Known rows, with every step that occurs
doki > nama > zoki: [ 0.62  2.51 -2.22 -1.21  0.12  0.38  2.61 -6.41  1.55 -2.60  0.19  2.40
  0.29  1.87 -1.84  5.30  1.52  1.58 -2.06  2.06]
doki > nama: [ 0.16  5.88 -2.21 -0.96 -0.99  2.27  1.08 -5.54 -0.75 -4.27  0.34  1.42
  2.69  0.99 -0.14  5.28  2.16  1.72 -3.42  2.35]
nama > zoki > sizaf: [-0.05 -1.52  0.33 -1.16  1.83 -3.47  0.16  0.38  2.27  0.40  0.15  2.40
 -1.59  0.19 -6.27 -0.22 -0.84 -1.88  0.18 -0.79]
vavet > furat > nama > zoki > tirun: [ 6.25  3.91  2.45 -4.43  5.71 -1.01  2.24 -1.96 -1.22  1.53 -0.34  1.65
 -1.67 -0.42 -4.73  4.16 -3.36  0.50 -1.72  5.33]
rafug > zoki: [ 1.53 -1.78  2.12  2.02 -2.09  0.73  1.48 -2.08  0.14  2.43 -0.52  2.18
  0.36  1.87 -0.93  2.19  1.20 -3.37  4.72 -5.08]
doki > nama > furat > rafug > zoki: [ 1.46  3.79 -2.54 -3.41 -5.67 -0.15  2.08 -4.30  1.02  0.14  0.36  4.88
  5.61 -3.34 -1.98  6.55  2.56  3.97  0.89 -0.23]
sizaf > zoki > vavet > furat > nama > doki: [ 5.35  3.88  2.28 -1.08  3.06  3.22  4.45 -0.81 -6.55  2.41 -1.24  3.92
  0.49  2.15 -5.02  1.41 -0.17 -3.98  2.66  4.34]
vavet > furat > rafug > doki > nama > zoki: [ 3.53  3.42 -0.11 -1.04  2.40 -3.19  5.39 -1.10 -1.81  3.06 -1.28  2.83
  2.18 -3.37 -0.84  8.03  1.06  3.71  1.02  3.42]
doki > nama > zoki > vavet: [-0.31  5.31 -1.76 -1.81  0.66 -0.41  2.90 -6.27  0.11 -2.24 -1.07  3.66
  1.17  1.46 -2.10  6.24  1.67 -0.33 -1.89  4.13]
nama > doki: [-1.08 -3.42 -0.47  0.90  6.02  0.51  5.84 -0.23 -1.95 -1.70 -2.01  0.45
 -0.84  1.97 -2.45 -2.11 -2.56  1.78 -1.61  0.44]
girikid > zoki: [ 4.04 -4.30  4.50  0.58 -0.40  3.09 -0.10 -1.93 -2.21  0.61  2.12  0.21
  4.07  0.83 -1.25  0.75 -0.23  3.13 -0.78  0.30]
rafug > doki: [-1.00  0.13 -0.21  0.47  2.87 -2.30  6.01  2.99  0.72  1.67  0.78  1.20
  1.08  2.29  1.26 -0.05  4.78  3.46  5.38  0.31]
sizaf > zoki > vavet > furat: [ 5.04  4.27  3.03  0.00 -0.63  2.39  2.30 -1.88 -6.32  3.09 -0.88  2.99
  0.23  1.34 -3.05  1.53  0.96 -4.95  3.47  2.58]
sizaf > zoki: [ 3.95 -1.32  1.31  1.50 -1.66  3.33  0.87 -1.02 -2.56  2.57  0.70  1.80
 -0.34  2.54 -2.44 -1.82  1.71 -2.36  3.97 -1.22]
nama > furat > rafug: [ 0.86 -2.04 -1.25 -4.41 -5.54 -3.84  0.56  2.95  2.55  5.15  0.06  3.83
  3.79 -7.07 -2.19  0.82  0.00  4.84  3.71 -1.18]
doki > nama > furat: [ 1.76  4.70 -2.18 -4.12 -4.93  1.23  1.71 -4.86  0.80 -2.86  2.07  2.61
  2.77 -1.30 -1.90  4.31  1.88  4.35 -0.92  0.85]
nama > zoki: [ 0.60 -4.64  0.11 -0.16  1.73 -2.70  2.00 -1.11  3.29  2.39 -0.30  1.48
 -3.71  1.23 -2.69  0.06 -0.87 -0.15  1.94 -0.45]
rafug > doki > nama: [-0.89  4.30 -1.72 -0.19  2.12 -0.74  6.83 -1.00  0.21 -1.32  1.11  2.22
  3.02  2.93  1.18  3.69  6.29  4.66  2.97  1.99]
doki > nama > zoki > tirun: [ 0.00  4.42 -0.09 -1.55  1.25 -1.27  1.53 -8.47  0.77 -1.64 -1.67  2.94
  1.41  1.94 -2.04  3.51  0.96  1.06 -3.27  3.23]
vavet > furat > nama: [ 6.34  4.97  0.95 -3.95  4.06  1.60  1.92  0.13 -2.34 -0.34  1.18  0.53
 -0.66 -1.04 -3.30  5.39 -2.53  1.11 -1.77  4.72]
girikid > zoki > vavet: [ 2.74 -0.46  5.11 -0.59  0.26  1.98  0.47 -1.77 -4.35  1.10  0.28  1.86
  5.48  0.26 -1.46  2.12  0.01  0.48 -0.66  3.42]

Rows
[ 4.24  6.12  1.48 -0.07  0.04  1.24  4.61 -1.82 -6.20  3.65 -1.53  5.02
  3.48  0.53 -2.48  4.41  3.52 -2.62  4.25  4.07] | sizaf > zoki > vavet > furat > rafug > doki > nama
[-2.71  2.00 -1.77 -0.34  2.68 -5.81  4.26  0.28  1.01  4.83 -3.81  5.29
  7.10 -2.95  0.29  4.36  4.27  4.36  2.28  3.56] | furat > rafug > doki > nama > zoki > tirun
[ 2.58  8.99  1.58 -4.37  3.77 -0.56  2.21  0.36 -4.66  0.57 -1.77  2.73
  1.52 -1.53 -2.74  5.64 -1.41 -3.17 -0.92  7.70] | zoki > vavet > furat > nama
[ 4.19  3.55  1.78 -0.33 -0.17 -1.95  1.10 -0.54 -3.48  3.11 -1.73  2.77
  3.11 -4.85 -2.91  7.16 -1.01 -0.98  0.30 -0.13] | vavet > furat > rafug > zoki > sizaf
[ 1.45  6.57 -1.05 -2.17  0.95 -0.34  3.54 -7.06 -1.02 -2.29 -0.95  3.24
  0.58  0.99 -2.38  7.69  0.88 -0.10 -2.27  4.72] | doki > nama > zoki > vavet > furat
[ 3.11  4.96 -0.08 -1.41  2.50 -3.66  4.53 -0.35 -2.35  2.10 -1.12  3.26
  3.26 -3.86 -2.71  7.91  1.16  2.85  0.10  3.20] | vavet > furat > rafug > doki > nama > zoki > sizaf
[-2.51  2.38 -3.27  0.11  1.39 -3.70  4.28  2.14  0.49  3.45 -2.33  4.39
  7.40 -3.50  1.33  5.62  5.05  4.82  2.45  2.87] | furat > rafug > doki > nama
[ 0.43 -1.96 -1.38 -4.09 -4.21 -4.92  3.58  4.34  2.90  5.92  0.42  4.42
  4.32 -5.90 -1.56  0.76  2.48  6.57  6.38 -0.94] | nama > furat > rafug > doki
[ 2.66  3.74  3.86  0.53 -1.20 -0.23  2.91 -3.01 -3.69  2.80 -2.19  3.38
  1.01  0.63 -1.64  5.61  0.41 -5.82  4.30 -1.31] | rafug > zoki > vavet > furat
[ 4.41  4.02  2.40  0.05 -0.71  1.34  2.12 -0.91 -6.24  4.54 -1.95  3.99
  2.13 -0.66 -2.86  2.61  1.18 -4.37  3.60  3.19] | sizaf > zoki > vavet > furat > rafug
[ 1.77  0.91  1.80 -1.78  2.76 -3.74  3.43 -1.97 -0.36  2.85 -1.97  2.76
 -3.08  0.00 -3.28  3.39 -1.66 -2.76  1.52  3.35] | nama > zoki > vavet > furat
[ 0.94 -1.04  0.11 -3.92 -6.31 -4.01  1.66  2.10  1.51  6.60 -1.05  5.64
  4.68 -6.44 -2.83  2.50  0.79  1.94  6.13 -2.06] | nama > furat > rafug > zoki > vavet
[-2.62  2.28 -3.20 -0.41  2.08 -5.09  4.15  2.49  1.02  3.26 -2.34  5.32
  7.24 -3.39 -1.44  5.52  4.64  3.91  2.27  2.53] | furat > rafug > doki > nama > zoki > sizaf
[-1.73  0.82 -0.16  0.93 -1.26 -3.48  1.04  1.49 -1.10  6.36 -4.84  5.53
  6.58 -4.60 -0.44  5.45  1.70 -2.64  3.80  0.09] | furat > rafug > zoki > vavet
[ 0.78  6.25 -1.65 -2.12  0.93 -1.38  3.39 -6.11 -1.06 -0.83 -2.00  4.31
  2.40 -0.85 -2.23  8.59  1.24  0.46 -2.14  5.15] | doki > nama > zoki > vavet > furat > rafug
[ 1.01  5.30 -2.34 -3.89 -5.60 -0.43  1.19 -3.55  0.51 -0.86  0.57  5.22
  6.63 -3.88 -3.80  6.52  2.61  3.17 -0.02 -0.42] | doki > nama > furat > rafug > zoki > sizaf
[ 1.36  1.69 -1.34 -5.02  6.25 -0.87  2.38  2.63  2.19  1.74 -0.59  4.06
 -0.09  0.94 -5.54  2.86 -1.17 -1.05  0.92  6.41] | furat > nama > zoki > vavet
[ 0.78  4.38 -3.20 -4.11 -5.02 -0.34  1.56 -3.54  1.14 -0.73  0.47  4.09
  5.41 -3.93 -1.65  5.82  2.12  5.07 -0.80  1.58] | doki > nama > furat > rafug
[ 1.20  0.63  1.09 -1.66  2.79 -4.78  3.27 -1.13 -0.41  4.35 -3.02  3.67
 -1.24 -1.85 -3.15  4.49 -1.36 -2.21  1.53  3.92] | nama > zoki > vavet > furat > rafug
[ 0.77  5.67 -2.09 -3.89 -5.37 -0.64  2.41 -4.15  0.01  0.37 -0.64  5.67
  6.29 -3.63 -2.15  7.16  2.72  2.64  1.00  1.30] | doki > nama > furat > rafug > zoki > vavet
[ 0.22  2.05  2.80  0.96 -1.53 -0.51  2.07 -1.87 -1.99  2.86 -2.40  3.77
  1.84  1.33 -1.24  3.53  1.34 -6.09  4.96 -2.07] | rafug > zoki > vavet
[-2.85  2.66 -3.08 -0.43  2.25 -5.15  5.31  1.80  0.54  4.47 -3.37  5.66
  6.91 -3.25  0.27  6.27  4.77  3.39  3.32  4.19] | furat > rafug > doki > nama > zoki > vavet
[ 0.48  4.97 -0.67 -1.04  3.56 -2.48  8.65 -2.19 -0.33  0.00  0.20  3.36
  1.32  2.83 -0.54  5.78  5.23  3.34  3.61  3.81] | rafug > doki > nama > zoki > vavet > furat
[ 5.67  5.04  2.43 -1.50  1.05  3.00  2.43 -0.62 -5.93  2.99 -0.60  3.76
  0.72  1.45 -4.24  2.16  0.69 -4.61  3.27  4.14] | sizaf > zoki > vavet > furat > nama
[ 0.76  0.67  1.01 -1.40  3.65 -5.57  5.33 -0.02 -0.11  4.95 -2.80  4.07
 -0.85 -1.09 -2.74  4.48  0.29 -1.00  3.48  3.98] | nama > zoki > vavet > furat > rafug > doki
[ 0.18  3.45 -1.70 -2.43 -0.52 -1.41  7.23 -0.43  1.43 -0.35  2.22  3.00
  3.05  1.48 -0.05  2.99  6.03  6.43  4.62  0.86] | rafug > doki > nama > furat
[ 2.94  3.40  3.06 -0.67  2.55  0.54  5.08 -1.94 -3.80  2.26 -2.45  4.22
  1.26  1.51 -3.64  5.52 -0.71 -4.92  3.51  0.49] | rafug > zoki > vavet > furat > nama > doki
